Each row comes from the steps of one path. Every step used is in the known rows, and no mark comes twice. Write the path behind each row, first mark first.
Known rows
zare > disi: [ 1.94  2.91  0.63  0.39  0.96  1.52  0.69  1.72  1.09 -1.46  1.06  2.57
  2.56 -1.93 -3.44 -1.85  1.60  2.59  0.98 -0.47 -0.06  1.77]
modu > sofe: [ 1.59  2.22 -1.21 -0.47  0.99  0.16  1.29  0.30  0.64 -2.84  1.04  1.88
  2.89 -1.90 -2.30 -2.13  1.88  1.57 -0.78 -2.58  0.81 -0.21]
tanil > ravaz > sofe > disi > zare > kamavof: [ 2.90  3.34 -0.16  0.66  2.10  4.53  1.28 -2.20  3.99 -3.23  1.15  0.71
  0.70 -3.85 -6.31  1.28  0.98 -0.53 -1.46 -2.81 -0.17  0.32]
kamavof > zare > disi: [ 2.25  2.00 -0.03 -0.03  1.82  2.60  0.23  0.47 -0.14 -1.69  0.05  2.30
  2.10 -1.98 -4.29 -1.21  2.06  1.77 -1.05 -1.63 -1.17  1.69]
ravaz > zare: [ 0.69  2.08 -0.67  0.19 -0.10 -0.11  2.32  1.32  0.89 -1.45  1.30  4.73
  2.35 -0.56 -3.31 -2.38  1.55  1.88  1.28 -1.44 -0.50  1.26]
kamavof > zare > disi > sofe: [ 2.27  0.04  1.24 -0.04  0.86  3.40  0.06 -0.81  0.25 -2.30 -0.08  0.94
  1.67 -1.14 -4.28 -0.69  1.93  2.46 -1.22 -2.28 -0.86  0.59]
tanil > ravaz: [ 2.24  2.07  0.74 -1.06  1.36 -0.35  2.01  1.31  1.30 -2.01  1.95  2.85
  3.43 -2.85 -1.86 -2.25  1.08  1.35 -0.34 -2.45  0.13  0.28]
disi > zare > modu > sofe > ravaz: [ 0.51  1.86 -2.67  2.53  1.47  1.68 -0.11  0.40  0.67 -2.59  0.97  2.32
  1.16  0.20 -5.27 -1.34  2.40 -0.59 -4.38 -0.54 -1.37  0.29]
sofe > modu > zare: [ 2.97  1.66 -2.82  0.52  0.35 -0.22  0.83  1.72 -0.59 -2.52  0.50  5.22
  3.19  0.02 -5.50 -1.53  1.19  3.25 -2.12 -3.74 -3.40  1.67]
ravaz > sofe: [ 0.99  2.41 -0.72  0.70 -0.45  0.76  1.46  0.56  1.30 -2.46  1.51  2.90
  1.65 -1.22 -4.04 -1.54 -0.09  3.15 -0.19 -2.36  0.39  0.65]
tanil > ravaz > sofe > modu > zare > disi: [ 4.87  4.20 -1.28  0.91  2.02  1.81  1.37  1.57  2.60 -3.56  0.57  4.42
  3.57 -2.66 -5.00 -1.30  2.18  3.95 -0.98 -3.16 -1.09  2.94]
kamavof > zare > ravaz > sofe: [ 2.29  2.41  0.14  2.09  1.45  2.83  1.64  0.06  0.53 -2.12  0.90  2.99
  1.22 -0.50 -3.48 -0.47  1.07  3.17 -2.56 -2.69 -0.53  1.56]
sofe > ravaz > zare: [ 0.12  1.75 -0.51  2.09 -0.50  1.43  1.66  1.46  0.47 -1.21  0.71  6.19
  1.53 -0.43 -3.72 -1.35  1.82  1.69 -0.87  0.02 -1.17  2.01]
kamavof > zare: [ 1.52  0.74 -1.02 -0.59  1.05  1.05  0.74 -0.06 -1.08 -1.86  0.46  2.78
  1.87 -1.09 -4.15 -1.45  1.04  1.24 -2.31 -3.09 -1.70  0.39]
disi > sofe > ravaz: [ 0.62 -0.58  1.16  1.90 -1.42  2.23  0.30  0.20  0.07 -1.94  0.86  3.08
  1.24 -0.19 -3.58 -0.12  0.60  2.79 -2.40 -1.10 -1.00  0.15]
kamavof > zare > modu > sofe: [ 2.64  1.70 -2.58 -0.79  2.32  0.55  0.45  0.79 -0.53 -2.59  0.86  1.53
  1.85 -0.78 -4.71 -2.05  2.73  0.63 -2.58 -2.36 -0.38 -0.21]
tanil > ravaz > sofe > disi > zare: [ 2.23  3.07 -1.35 -0.11  1.28  2.85  0.89 -1.84  2.69 -3.21  2.89  1.86
  1.10 -3.14 -4.15 -0.53  0.77 -0.03 -2.10 -2.90 -0.43  1.28]
kamavof > zare > modu: [ 2.24  0.95 -1.80 -0.45  1.44  0.24  0.38  1.75 -0.99 -1.47  1.35  2.66
  1.28  0.00 -5.64 -1.92  1.35  1.16 -2.03 -1.80 -1.77  0.62]
disi > sofe > modu: [ 1.73 -0.35 -0.70  0.69 -1.67  0.95  0.14  0.65 -0.05 -1.90  0.78  1.84
  2.36  0.68 -5.41 -1.36  0.19  3.89 -0.36 -3.17 -1.71  0.45]
sofe > disi > zare > modu: [ 1.90  1.94 -2.94  0.18  0.87  1.71 -0.57  0.53  0.46 -1.64  3.25  2.11
  0.43 -0.20 -6.56 -1.23  1.06 -0.38 -1.83 -0.74 -2.34  1.51]
tanil > ravaz > zare > disi: [ 2.58  3.70  1.32 -0.24  2.04  1.20  2.66  1.79  2.93 -1.64  1.31  4.08
  3.47 -3.24 -1.86 -2.49  3.19  1.56  2.39 -0.42  0.70  2.27]
kamavof > zare > ravaz > sofe > modu: [ 2.85  2.46 -1.38  2.86  0.83  3.14  0.80  0.77  0.04 -1.76  0.24  3.10
  1.60  0.58 -5.66 -0.73  0.95  4.22 -2.73 -3.39 -1.88  2.55]
tanil > ravaz > zare > modu: [ 2.56  2.69 -0.41 -0.65  1.70 -1.31  2.76  2.99  2.06 -1.36  2.62  4.44
  2.75 -1.27 -3.33 -3.07  2.40  0.96  1.53 -0.68  0.12  1.19]
modu > sofe > ravaz > zare > disi: [ 1.38  3.80 -0.40  2.23  1.19  3.38  1.35  1.13  1.89 -2.30 -0.10  4.54
  2.21 -1.98 -2.95 -1.28  4.26  1.63 -0.20  0.86  0.71  2.54]

Which path is each row?
[ 0.61  2.54 -1.24  1.71  0.39  1.62  1.76  0.58  0.97 -2.45  0.26  4.95
  2.05 -1.12 -2.76 -1.40  3.25  1.13 -1.39 -0.54  0.19  1.29] => modu > sofe > ravaz > zare
[ 3.26  3.61 -3.16 -0.68  1.21  1.18  1.17  1.61  1.23 -2.17  2.99  3.52
  1.19 -1.17 -4.61 -1.98  3.48  0.70  0.84 -0.12  0.44  1.90] => ravaz > zare > modu > sofe > disi
[ 0.97  1.95 -1.32  2.30 -0.05  0.74  1.29  3.31  0.52 -0.80  1.56  5.97
  0.97  0.59 -5.39 -1.80  2.10  1.68 -0.47  1.18 -1.29  2.17] => sofe > ravaz > zare > modu
[ 0.66  1.57  0.09  1.46  1.35  2.22  1.31 -0.99  1.91 -2.17 -0.59  1.07
  1.61 -1.09 -6.57  0.08  0.73 -0.30 -1.35 -2.64 -1.66 -0.91] => disi > zare > kamavof
[ 1.27  2.76 -0.15  2.59  1.25  3.29  2.15  0.21  2.31 -2.45 -1.44  3.77
  1.60 -1.76 -5.06  0.47  3.46  0.65 -0.82 -0.57  0.38  0.22] => modu > sofe > ravaz > zare > kamavof
[ 1.83  3.21  0.71  2.51  0.50  1.81  2.05  1.32  1.79 -1.90  1.91  3.23
  1.72 -0.66 -2.57 -1.04  0.47  4.11 -0.42 -1.58  0.44  1.57] => zare > ravaz > sofe
[ 3.17  1.87  1.16  0.58  0.40  2.25  1.60  1.20  2.76 -1.97  0.61  2.92
  3.42 -1.30 -4.14 -1.93  2.82  3.24  2.34 -1.62 -0.41  2.19] => tanil > ravaz > zare > disi > sofe > modu
[ 2.11  1.38 -2.42  1.19  1.91  2.14 -0.18  1.05 -0.95 -2.34  0.32  2.81
  1.07 -0.55 -5.16 -1.00  2.95  0.53 -4.87 -1.02 -1.00  0.55] => kamavof > zare > modu > sofe > ravaz
[ 2.96  2.85 -2.10 -1.20  0.91  1.98  0.30 -0.15  0.43 -2.80  2.35  1.95
  1.83 -2.73 -2.87 -1.03  2.17  1.16 -0.95 -1.89  0.56  1.00] => modu > sofe > disi
[ 1.87  2.98 -2.27  0.00  1.37 -0.62  2.13  2.10  1.44 -2.29  1.70  3.42
  2.30 -0.21 -4.00 -3.02  3.21  1.15  1.07 -0.78  0.66  0.49] => ravaz > zare > modu > sofe
[ 1.99  0.92  1.92  0.53 -0.23  2.37  0.48  0.48  1.36 -2.08  1.01  1.15
  2.15 -1.26 -3.33 -1.04  1.45  3.35  1.01 -1.13  0.05  0.76] => zare > disi > sofe
[ 1.62  2.50 -2.91 -0.33  1.39  2.67 -0.05 -2.06  0.89 -3.34  1.90  1.09
  1.49 -1.94 -4.00 -0.81  2.12 -0.85 -2.74 -2.46 -0.77  0.57] => modu > sofe > disi > zare
[ 3.17  1.06  0.93  0.34  0.89  1.90  1.07  0.28  1.21 -3.28  0.58  3.13
  2.51 -1.00 -3.21 -0.51  2.19  3.41 -0.85 -2.37 -1.25  0.88] => modu > zare > disi > sofe
[ 1.46  2.29 -1.47  0.21  0.33 -0.90  2.01  3.06  0.90 -1.06  2.18  4.68
  1.75  0.37 -5.00 -2.83  1.87  1.68  1.70 -0.17 -0.68  1.43] => ravaz > zare > modu
[ 0.10 -0.12  0.72  2.15 -1.50  2.15  1.48  0.24  0.77 -1.85  0.65  4.75
  1.12  0.36 -3.50 -0.54  1.66  2.43 -0.81 -0.58 -0.97  0.90] => disi > sofe > ravaz > zare
[ 2.44  2.43 -2.01 -0.29  1.40 -0.54  0.93  2.14  0.63 -2.39  1.90  1.77
  2.34 -0.81 -3.93 -2.65  2.17  1.50 -0.51 -1.36  0.55 -0.10] => zare > modu > sofe
[ 1.02  1.99 -1.02  1.42  0.58  1.74  0.56  0.61  0.18 -2.60  0.48  3.28
  2.09 -1.72 -2.73 -0.96  2.16  1.47 -2.86 -1.12  0.15  0.52] => modu > sofe > ravaz
[ 3.66  2.03 -1.69  1.32  1.19  1.47  1.21  1.34  0.78 -2.60 -1.23  3.99
  2.67 -0.57 -7.84  0.21  1.41  2.69 -1.49 -3.84 -3.18  0.66] => sofe > modu > zare > kamavof
[ 2.47  3.26 -1.43  1.50  2.38  3.76  0.61 -1.28  1.35 -2.63  2.28  1.34
  1.52 -1.21 -2.38 -0.52  2.75  0.11 -2.98 -1.77 -0.66  1.55] => modu > sofe > disi > zare > ravaz
[ 3.58  3.40 -0.64 -0.90  0.72  2.08  1.27  0.11  2.22 -2.78  3.22  2.81
  1.55 -3.90 -3.13 -0.71  0.73  1.94 -0.38 -2.13  0.89  1.72] => tanil > ravaz > sofe > disi
[ 1.41  0.67  2.00  2.32 -0.63  3.90 -0.17  0.66  0.98 -1.74  0.44  2.54
  1.37 -1.04 -3.72 -0.08  1.66  3.32 -1.17  0.33 -0.56  1.38] => zare > disi > sofe > ravaz
[ 3.13  3.35 -0.24  2.35  1.54  1.26  2.57  1.10  1.58 -3.08  1.50  5.09
  2.13 -0.39 -2.51 -0.58  1.35  4.08 -2.28 -2.75 -0.96  1.78] => modu > zare > ravaz > sofe
[ 2.19  2.84  0.32 -0.24  0.90  0.41  2.28  0.53  2.39 -2.78  1.95  2.71
  2.62 -2.98 -2.45 -1.76  0.49  2.40 -0.18 -2.82  1.17  0.45] => tanil > ravaz > sofe
[ 2.60  0.99  0.29  1.22 -0.88  2.61 -0.31  1.23  0.91 -1.77  0.34  1.41
  2.55 -0.10 -5.64 -1.32  1.28  4.34  0.93 -1.79 -1.17  1.66] => zare > disi > sofe > modu
[ 3.73  3.03 -2.84 -0.93  1.27  1.28 -0.06  1.65  0.48 -2.31  3.26  1.83
  1.28 -1.64 -4.57 -1.57  2.50  1.03 -0.67 -0.62  0.47  1.15] => zare > modu > sofe > disi
[ 1.89  2.18 -1.00  0.83  1.28  4.02  0.26 -1.52  1.68 -2.12  0.62  1.09
  0.48 -1.93 -7.12  1.08  0.97 -0.80 -1.55 -1.99 -1.94  0.30] => sofe > disi > zare > kamavof
[ 3.83  2.90 -1.85  1.07  1.17  1.38  0.37  2.31  0.32 -2.32  0.09  4.71
  3.34 -0.79 -5.64 -1.49  2.29  3.73 -0.89 -2.35 -2.88  2.95] => sofe > modu > zare > disi
[ 2.37  1.54  0.43  1.23  1.96  2.04  1.36  0.76 -0.52 -1.28  0.83  3.03
  2.00 -0.39 -2.59 -0.93  1.68  2.17 -2.68 -2.26 -1.54  1.38] => kamavof > zare > ravaz
[ 1.32  2.36  0.60  0.94  0.69  1.56  2.76  0.85  2.22 -1.54 -0.41  3.59
  1.93 -1.33 -5.65 -0.48  1.82  1.34  1.89 -1.48 -0.34  0.28] => ravaz > zare > kamavof
[ 1.14  2.67 -2.42  0.76 -0.02  3.23  0.13 -1.90  1.58 -2.91  2.36  2.14
  0.15 -1.46 -5.76 -0.19  0.18  0.71 -1.99 -2.43 -1.08  1.50] => ravaz > sofe > disi > zare
[ 2.29  2.75 -1.68  0.46  2.18  4.25  0.39 -2.47  2.24 -3.26  0.23 -0.13
  1.05 -2.62 -6.20  1.04  2.38 -1.30 -2.15 -2.62 -0.54 -0.38] => modu > sofe > disi > zare > kamavof
[ 3.02  2.05 -0.14  0.50  1.90  1.11  2.11  0.65  1.25 -2.96 -0.60  3.82
  2.29 -1.66 -5.49  0.48  1.55  1.70 -1.44 -3.23 -1.78 -0.28] => modu > zare > kamavof
[ 4.54  4.00 -1.15  1.75  1.47  3.18  1.61  0.73  1.42 -3.02  2.81  5.16
  1.02 -1.25 -3.07  0.61  1.61  3.75 -2.46 -2.12 -1.15  3.08] => modu > zare > ravaz > sofe > disi
